Each row was made from one small tree. The marks that hang from a mark follow it in brackets, in alphabetical order. Every link used is in the known rows. Write each row's tree.
Known rows
W{P{U}}: [-2.41  3.26 -2.27  1.46 -2.05  4.18 -0.42  1.55 -2.81 -0.17 -0.64 -1.43
  0.31 -1.55 -1.16 -2.39 -2.70 -0.18  1.79 -1.83 -2.85]
U{D{G} P{Q W}}: [-2.42  3.12 -2.94  1.13  2.78 -1.31  0.91 -2.17  1.09 -1.79  3.78  1.43
 -0.81  0.27 -0.66 -2.09 -0.17 -2.26 -1.33  0.86  1.79]
D{G{P{Q U W}}}: [-4.85  3.64 -2.54 -2.16 -0.02  2.20  0.88 -0.06  0.35 -2.37 -0.40 -1.53
  1.84  0.80 -0.52 -2.01 -0.19  3.40  3.41 -0.66  2.71]
W{P{G U{A}}}: [-1.62  0.29 -2.25 -0.28 -1.52  4.31 -0.67 -0.65 -2.14  1.29 -0.56  1.26
  2.06 -3.59 -0.13 -3.42 -0.24 -0.71  1.38 -4.42 -2.32]
Q{D{G{P}}}: [ 2.00  1.42 -2.90  2.13  0.66  1.57 -0.36  0.24  0.54 -0.18 -0.05 -1.27
  0.10  1.06  0.34  0.55  1.49  2.10  0.34 -1.01 -0.85]
D{G{P} U}: [ 0.97  2.97 -2.36 -1.28 -1.71  1.36 -0.96 -0.14 -0.42 -1.07  1.74  1.28
  0.22  0.80  1.35  1.56  1.95  1.70  2.92 -0.98  0.13]
G{D{U{A P{Q W} Z}}}: [-2.73 -1.72  0.64 -0.06 -0.46 -0.27  1.57 -1.25 -0.98 -1.39  0.79  1.36
  0.80 -0.50 -4.60 -2.50  1.56  0.70  1.09 -0.53  0.43]
D{G{P} U{A}}: [ 0.88 -0.46 -1.45 -1.72 -1.75  1.16 -0.52 -0.87 -0.19 -0.08  1.97  2.78
 -0.09 -0.67  1.11  2.20  3.39  1.02  2.12 -1.71  0.69]
G{D}: [ 0.18  3.56  0.75  3.25 -2.13  0.11 -0.64  1.41 -1.08  1.69 -0.81 -1.31
 -0.51  1.44 -2.66 -0.94  0.16  0.09 -1.85 -2.84 -2.75]
G{D P{Q U{A Z}}}: [-1.31 -1.48  1.78  0.09 -0.52  1.62  1.81 -0.53  0.31  0.54 -2.84 -2.00
  1.70 -0.73 -3.16 -3.04  1.79  3.21  0.63 -0.18  0.11]
G{P{U{D Z}}}: [ 0.33  1.28 -1.36  0.92  0.50 -1.17  1.73 -2.24  1.85  0.47 -1.45 -2.30
 -0.65 -2.06 -1.78 -0.59 -0.22 -0.87 -0.24 -1.56 -0.63]
W{P}: [-0.99  3.02 -3.41  2.25 -2.18  3.61 -0.77  1.20 -3.67 -0.52 -0.03 -0.63
 -0.48  0.43 -1.07 -1.46 -1.40 -1.01 -0.52 -2.20 -2.13]
D{G U}: [ 0.20  4.10 -0.42 -0.52 -1.19  1.12 -1.15 -0.22 -0.69 -0.06  3.09  2.96
 -1.08  0.85  0.96  1.54 -0.50  0.48  1.07 -1.48 -1.25]
G{D{U{Z}}}: [ 0.78  2.41  1.99  1.61 -1.63 -0.15 -0.04 -0.33 -0.89  0.90 -0.04  0.02
 -0.54  1.44 -2.83 -0.06  0.08  0.81  0.03 -2.01 -2.54]
W{P{Q U{A D Z}}}: [-2.32 -1.16  0.53  0.79  1.80  2.57  1.64 -2.21 -1.19  0.36  0.74  0.51
 -0.24 -2.55 -1.87 -3.73 -1.05 -0.94 -0.85 -0.42 -1.05]
U{A D Z}: [ 1.03 -1.50  0.26  1.96  0.83 -2.00  1.77 -3.32  1.02  2.29  0.69  2.02
 -3.17 -1.52 -2.06  0.53  0.34 -3.46 -5.16 -2.94 -0.74]
D{G U{A P{Q W}}}: [-3.10 -0.14 -1.74 -2.01  0.25  1.21  0.61 -1.44 -0.93 -2.23  3.98  4.48
  0.13 -0.96 -0.74 -1.15  0.81  0.32  2.14  0.23  1.87]
W{P{G{D} Q U{A Z}}}: [-1.83 -0.51  1.31  0.46  0.66  4.16  0.13 -1.32 -1.64  1.18 -1.61 -0.20
  3.42 -1.17 -1.59 -6.09  0.76  1.27  0.76 -1.76 -1.50]
Q{D}: [ 0.82  1.57 -1.20  3.21 -0.96  1.72 -0.06  0.77 -0.99  1.05 -0.50 -0.69
 -1.20  0.54 -2.53 -0.86 -1.50  1.35 -1.49 -3.62 -3.69]
W{P{Q}}: [-2.21  3.01 -2.84  1.46 -1.56  5.11 -0.32  1.30 -4.45 -1.31  0.59 -0.23
  0.45  1.55 -0.99 -3.86 -1.52  1.16  0.16 -0.86 -1.30]
Q{D{G{P} U{A Z}}}: [ 2.67 -3.15 -0.66 -0.18  1.03  1.07  0.44 -2.25  0.75  0.00  0.89  1.67
 -0.16 -0.87 -0.12  1.96  2.98  2.02  1.59 -0.83 -0.18]

Write each row's tree
[-3.28  3.66 -1.56 -0.27 -0.41 -0.89  0.00 -2.07  1.50  1.20 -0.10 -0.34
  0.78 -1.93 -1.67 -2.51 -0.98 -1.16  0.21 -6.86 -1.21] | P{G U{D} W}
[-2.11  3.56  0.92  0.83  0.27  1.05  0.53 -0.51  0.07  0.88  1.23  0.00
 -0.59 -0.89 -1.68 -3.36 -2.09  1.19 -0.51 -2.08 -2.06] | P{Q U{D}}
[-1.27  2.97 -3.08  2.16 -1.19 -0.74 -0.36 -0.36  0.15  0.01 -0.84 -0.91
  1.95 -0.33 -2.63 -3.30  1.23 -1.76 -0.09 -3.86 -0.90] | U{P{G{D} W}}
[-2.19  2.07 -2.59  1.15  4.42 -2.21  2.08 -3.97  1.94 -2.04  3.03  1.26
 -1.29  0.37 -1.18 -1.84 -0.74 -2.99 -2.55  2.16  2.64] | U{D{G} P{Q W} Z}
[-4.69  2.41  0.43 -0.11  1.59 -0.73  2.39 -2.47  1.02 -0.68 -0.22 -1.19
 -0.65 -0.34 -3.44 -3.07 -2.71  0.35 -0.83 -2.45  0.48] | P{Q U{D Z} W}
[-0.34 -1.00  0.98 -0.25 -0.58  4.07 -1.08 -1.38 -3.07  0.39  0.67  2.13
  3.15  0.28 -1.31 -4.51  2.88  1.78  1.64 -2.37 -1.53] | W{P{G{D{U{A Z}}} Q}}
[-1.90  4.32  1.29  0.36  2.30  0.58  0.32 -1.45  1.34  0.63  2.84  1.31
 -0.47 -0.26  0.56 -2.18 -1.49  0.40 -0.53  0.25 -0.77] | P{Q U{D{G}}}
[-2.72  1.30 -2.18 -0.01  0.11 -1.80  2.05 -2.30  2.05 -0.78 -2.10 -3.34
 -0.38 -1.66 -2.94 -0.53 -0.23 -0.68  0.61 -3.14  1.14] | G{P{U{D Z} W}}
[-4.80  0.94  1.31 -1.21  1.98 -0.60  1.17 -2.17  1.72  0.48  2.46  1.86
 -0.53 -1.45 -1.12 -1.63 -0.11 -0.14 -0.37 -2.05  1.31] | P{Q U{A D{G}} W}
[-3.84 -1.54  1.20 -0.50  3.44  1.35  2.38 -2.48  1.40 -0.32 -0.28  0.59
  0.04 -0.78 -2.43 -1.93 -1.84  2.61  0.13 -0.84  0.91] | P{Q{D{G}} U{A Z} W}
[ 0.91  2.00 -1.56  0.81  3.12 -0.54  1.27 -3.21  1.86 -0.82  1.47  0.20
 -0.63  1.57  0.73 -0.77  1.63  0.01 -2.14  1.66  2.41] | U{D{G{P{Q}}} Z}
[-2.13 -1.60 -2.90 -2.55  0.16  1.26  1.40 -3.88 -0.70 -1.92  1.40  4.16
  1.62 -1.77 -2.24 -3.77  0.71  0.40  1.14 -2.90  1.46] | D{U{A P{G Q W} Z}}
[-1.43 -1.80  0.49  0.94  3.70  4.71  1.17 -1.27 -0.87 -0.10  0.56  0.58
  0.89 -1.48 -0.39 -3.04 -1.31  1.79  0.98  1.84 -0.97] | W{P{Q{D{G}} U{A Z}}}
[-4.29 -0.12  1.69 -1.08  3.70 -1.31  2.32 -4.04  2.51  0.26  1.62  1.81
 -1.01 -1.29 -1.60 -1.27 -0.79 -1.02 -1.59 -0.97  2.39] | P{Q U{A D{G} Z} W}
[-2.93  3.08 -5.04 -0.17 -0.34  1.88  0.61 -1.60 -1.11 -2.01  0.51  1.41
  1.89 -0.05 -1.87 -5.16 -0.66  0.29  0.10 -2.89  0.91] | U{P{G Q W}}
[-3.59  4.14 -0.21  0.12  1.35 -1.91  0.33 -1.33  2.31  0.53  1.65 -0.28
 -1.15 -0.97 -0.73  0.25 -1.33 -1.87 -0.06 -2.64  0.19] | P{U{D{G}} W}
[-0.17 -1.15 -0.94  0.65  1.58  1.48  0.55 -3.58  0.20  1.89  0.00  1.17
  0.89 -4.25 -0.39 -3.05  0.19 -3.18 -0.99 -3.58 -1.63] | W{P{G U{A D Z}}}
